Each row was made from one walk, in order. Every step used is in the known rows, and no mark comes twice. Write each row's walk.
Known rows
rofod luzazil koro vara rurol: [ 1.07 -4.39  0.56  2.29 -3.10 -3.95  0.80 -1.25  4.76  0.20  1.57  0.66
 -0.23 -0.13 -0.21  0.66 -2.60  0.41  0.83 -4.45 -3.16  7.12  3.24]
luzazil koro vara: [-2.34 -1.96  1.07  1.65 -0.93 -6.21  1.24  0.11  1.14 -3.18  1.22  1.14
  2.00 -1.64  1.68  0.62 -1.96  1.34 -1.86 -4.10 -3.39  3.14  8.96]
vara febuvi: [ 0.11 -0.75  1.10  1.87 -0.70 -0.98  0.73 -1.23  4.10 -1.09  3.97  1.54
 -2.64  1.61 -0.97 -3.06 -0.12 -4.12 -0.07 -0.16  0.83 -3.59 -0.19]
tifub vara: [-1.91 -1.26  3.59 -1.99 -3.13 -2.22  0.81 -3.81  0.10  0.68  2.33  2.51
  0.63  0.48  0.13  0.41 -1.74 -1.07 -3.49 -3.35 -2.35  4.54 -4.65]
koro vara febuvi tifub rurol: [-3.02 -3.50  6.05 -1.15 -2.42 -6.94  1.43 -5.44  5.08 -4.46  5.72  3.01
 -7.28 -0.48 -0.06 -2.65 -0.70 -2.05  0.30 -0.58 -2.23  6.57 -2.37]
vara febuvi bevid koro: [ 2.68 -1.92  0.37  1.22  0.89 -3.14 -4.08  3.72  4.35 -6.61  1.71  5.96
 -3.52  5.22 -3.07 -4.12  5.03 -1.99  1.43 -2.07 -1.08 -2.45 -4.24]
vara koro: [-5.19 -3.88 -0.83 -3.99 -1.83  0.91  1.16  5.92  3.40  0.85  1.20  0.37
  0.61  1.54 -0.64 -1.09 -3.18  3.31  1.50 -0.36 -2.33  1.63 -1.00]
koro vara febuvi bevid tifub rurol: [-2.49 -4.25  7.31  0.38 -3.52 -8.11  1.69 -5.14  5.16 -5.26  3.98  4.33
 -7.86  1.29 -1.16 -1.23  3.19 -1.91  1.20 -0.41 -2.02  6.94 -4.17]
tifub vara febuvi bevid: [-1.50 -0.57  4.55 -2.05 -2.78 -4.48  0.21 -1.44  4.64 -4.80  2.44  3.99
 -4.25  7.14 -1.90 -5.03  3.64 -5.49 -0.35 -1.54  0.04 -0.97 -4.74]
tifub rurol: [ 0.04 -2.44  1.96 -0.64 -2.18 -2.46  0.50 -2.65  0.97 -0.07  2.59  1.91
 -2.73 -0.50 -0.20 -0.67 -0.88  0.90  0.02 -0.40 -2.16  5.24 -3.50]
rofod luzazil: [-1.59 -0.95 -0.48 -2.93 -2.53  3.62 -1.97  1.20  0.81  0.73 -1.63 -0.60
 -0.64  2.11 -0.02  0.56  0.41 -1.97  2.09  0.64 -0.31  1.61  0.07]
febuvi tifub vara pubita: [-4.18 -0.09 -1.19 -4.89  1.05 -0.87 -0.59 -1.54  0.54 -0.10  2.87  1.35
 -5.08  1.39  0.17  1.36  1.01  0.03 -2.34 -2.89 -3.34  5.91 -4.80]
luzazil koro vara febuvi tifub rurol: [-3.00 -4.28  5.77 -0.74 -1.32 -7.85  0.71 -3.83  5.28 -5.08  6.20  2.65
 -6.49 -0.24  0.29 -3.11 -0.82 -1.25  0.41 -1.24 -2.95  5.80 -0.63]
rofod luzazil koro: [-0.97 -2.76 -1.15 -1.40  1.53  0.13 -3.66  6.09  1.15 -1.16 -0.15 -1.31
  1.50  1.76  0.88 -0.50 -0.21  0.83  1.46 -1.54 -2.39 -0.92  5.02]
koro vara: [-2.67 -0.47  1.65  1.19 -3.20 -4.68  2.74 -3.71  0.75 -2.06  0.60  1.76
  0.69 -1.93  1.12  1.28 -1.59 -0.13 -1.85 -2.74 -1.97  4.70  5.66]
luzazil koro vara rurol: [ 1.70 -4.02  0.82  3.27 -2.39 -5.25  1.61 -1.72  4.56 -0.10  2.18  0.90
 -0.03 -0.84 -0.28  0.49 -2.55  1.14  0.21 -4.62 -2.98  6.55  3.32]
febuvi bevid rofod luzazil koro: [-3.16 -3.03 -0.83 -2.78 -0.47  0.64 -4.72  6.96  1.51 -3.87 -2.16 -1.39
 -0.82  4.10 -0.25 -1.95  1.87 -0.18  2.80 -0.96 -0.76 -1.98  3.23]
febuvi bevid: [-0.61  0.59  2.06 -2.42 -0.56 -2.64 -0.96  1.35  1.68 -4.50 -1.36  1.51
 -2.67  5.90 -1.18 -3.10  4.66 -2.01  1.47  0.16  0.67 -0.69 -2.25]
febuvi bevid rofod luzazil koro vara pubita: [-4.98 -0.70 -4.69 -3.28 -0.62 -0.65 -1.33  2.73  0.69 -2.88 -0.69  0.51
 -3.99  2.81  0.15  1.10  2.50  0.78 -0.10 -3.30 -3.08  3.81  4.11]
febuvi tifub rurol: [-2.25 -2.91  4.83 -2.49 -0.96 -5.02  0.05 -3.62  2.63 -3.19  3.73  1.63
 -6.15 -0.66  0.03 -1.69 -0.07  0.03  1.16  0.49 -1.92  6.86 -4.23]
koro vara rofod: [-3.22 -0.96  0.36  1.52 -5.83 -2.09  3.51 -5.54  2.73 -5.56  3.64  1.69
  1.33  0.54  2.76  0.29 -0.40 -3.72 -0.38 -1.88 -1.89  0.13  5.53]
bevid vara pubita: [-2.86  0.24 -4.68 -1.88  0.56 -0.93  0.80 -0.53  0.05  0.49  1.91  0.66
 -3.70  1.82  0.83  3.30  4.06 -1.04 -2.80 -3.22 -1.45  4.26 -3.58]
bevid rofod luzazil koro: [-2.94 -3.11 -1.60 -2.12 -0.22  1.47 -4.49  6.42  0.87 -2.39 -1.57 -1.86
  0.07  2.19  0.17 -0.88  0.22  0.50  2.30 -1.09 -0.97 -1.72  3.96]

Write each row's walk
[-4.69 -2.63  3.19 -3.67 -6.61  1.24 -0.61 -2.94  3.94 -4.33  1.68  1.87
 -2.10  5.35  0.81  0.19  2.92 -5.87  2.14 -0.37 -1.33  2.24 -2.66]	febuvi bevid tifub vara rofod luzazil
[-3.20 -2.10  0.05 -1.96 -6.25  1.02 -1.01 -1.08  3.78 -5.72  0.80  2.56
 -0.83  4.69  0.86 -0.47  2.40 -4.82  2.34 -1.31 -2.04  1.56  2.17]	febuvi bevid koro vara rofod luzazil
[-2.97 -5.31  6.83 -0.34 -3.26 -7.70  0.24 -3.07  5.55 -5.68  3.80  3.88
 -7.38  2.25 -0.90 -1.27  3.43 -1.75  1.86 -0.81 -2.87  6.68 -2.35]	rofod luzazil koro vara febuvi bevid tifub rurol
[-3.22 -1.78 -0.04  1.91 -4.35 -3.11  2.46 -2.90  3.21 -6.29  4.31  1.24
  2.28  0.78  3.28 -0.24 -0.54 -2.59 -0.31 -2.81 -2.89 -0.84  7.87]	luzazil koro vara rofod
[-2.55  0.29 -3.24 -3.51  0.05  0.83 -0.27 -1.07 -0.93  2.00  2.09  1.59
 -2.80  1.29 -0.01  2.00  0.61  0.78 -3.09 -3.45 -3.47  4.81 -4.08]	tifub vara pubita
[-0.66 -1.42  1.55  1.54 -2.53 -6.46 -0.40 -0.79  2.41 -6.50  0.33  5.35
 -0.93  1.27 -0.82 -0.47  2.13 -0.07 -0.89 -3.92 -2.87  4.12  2.59]	febuvi bevid koro vara
[-0.54  0.19  2.89 -0.98 -1.24 -3.34 -0.23  0.55  4.67 -5.13  1.32  2.72
 -4.43  6.95 -1.88 -5.39  4.40 -4.87  1.40  0.15  1.36 -3.30 -2.60]	vara febuvi bevid
[-3.46 -2.70  1.46  1.62 -3.46 -3.16  0.32 -0.79  5.11 -3.78  3.15  1.86
 -2.51  1.38 -0.45 -2.73 -1.17 -4.19 -0.05 -2.36 -0.71 -1.40  5.45]	bevid rofod luzazil koro vara febuvi
[-4.01 -1.69 -0.15 -1.80 -6.49  2.09  0.43 -2.68  2.65 -3.14  0.95  0.65
  0.39  2.59  1.91  0.77 -0.05 -4.47  1.69 -0.67 -1.59  1.75  3.76]	koro vara rofod luzazil
[-3.05 -4.35  1.29 -1.13 -1.00 -1.14 -2.32  2.76  3.18 -3.95  2.54  0.12
  0.50  2.50  1.73  0.14  0.82 -1.42  1.37 -2.23 -3.32  0.01  3.34]	bevid tifub vara rofod luzazil koro
[-8.14 -5.04  3.66 -6.57 -3.22 -2.42  1.59  2.67  4.84 -0.82  3.55  1.97
 -1.28  1.90 -0.43 -1.28 -4.03  1.99 -0.27 -2.13 -3.82  5.83 -4.82]	febuvi tifub vara koro
[-3.22 -2.42  7.35  1.03 -1.24 -7.44  1.63 -3.42  5.96 -7.20  1.73  3.42
 -7.45  3.02 -1.62 -0.86  6.05 -3.98  1.92  0.43  0.48  1.64 -1.83]	koro vara febuvi bevid tifub
[-5.66 -1.71  0.87 -4.08 -6.60  2.38 -2.43  0.54  3.21 -4.35 -2.86  0.61
 -4.63  5.62 -1.66 -1.91  2.55 -4.82  3.34  0.67  1.58  0.63 -0.61]	koro vara febuvi bevid rofod luzazil
[-1.31 -1.74  3.62  0.45 -3.00 -2.50  1.17 -3.96  4.22 -0.65  5.48  3.50
 -2.16  1.86 -1.02 -2.67 -1.48 -4.83 -2.60 -2.54 -0.81 -0.46 -3.78]	tifub vara febuvi
[-3.13 -3.30 -0.42 -2.34 -0.73  0.31 -4.52  6.38  2.97 -4.39 -0.87 -0.76
 -1.75  4.63 -0.59 -2.93  1.85 -1.65  2.73 -1.02 -0.46 -3.23  3.15]	vara febuvi bevid rofod luzazil koro
[-2.63 -3.46 -1.14 -0.75 -1.08 -0.74 -2.06  3.88  2.68 -3.73  2.05 -0.70
  1.52  3.15  2.44 -0.16  1.33 -2.03  0.93 -2.50 -2.44 -1.24  4.43]	bevid vara rofod luzazil koro
[-4.16 -1.76  0.37 -3.07 -6.35  1.07 -0.09 -1.91  3.76 -4.36  1.20  0.91
 -1.45  6.00  1.66  0.17  4.15 -6.81  1.58 -0.66 -0.18  1.19 -1.50]	febuvi bevid vara rofod luzazil
[-3.41 -3.81  1.04 -2.47 -0.77 -1.23 -2.71  3.05  3.11 -4.56  2.78 -0.41
  0.32  2.88  2.05 -1.15 -0.14 -1.76  1.47 -2.27 -3.27 -0.20  3.66]	febuvi tifub vara rofod luzazil koro
[-4.78 -4.96  5.28 -2.32 -3.28 -5.54 -0.59 -3.06  5.61 -5.65  4.53  2.15
 -7.75  0.62 -0.30 -2.91 -0.47 -2.16  1.65 -0.73 -2.08  5.73 -1.33]	bevid rofod luzazil koro vara febuvi tifub rurol
[-3.24 -2.42  0.78  0.26 -2.29 -4.31  0.13  0.62  1.36 -2.92  0.49  0.90
  1.66 -0.60  1.66  0.98 -1.69  0.41 -0.84 -3.72 -3.56  3.96  9.03]	rofod luzazil koro vara
[ 0.41 -3.93  4.52 -0.65 -3.01 -4.25  0.96 -4.80  5.20  0.54  3.66  1.63
 -3.43  0.69 -1.19 -0.14 -2.06 -1.30 -0.23 -3.56 -2.07  8.57 -7.04]	febuvi tifub vara rurol
[-4.88 -2.52  5.32 -1.60  0.08 -6.10  0.00 -2.07  6.55 -6.58  4.12  1.01
 -6.05  0.93  0.39 -2.80 -0.14 -4.07  1.26 -0.71 -0.89  1.54  3.20]	rofod luzazil koro vara febuvi tifub
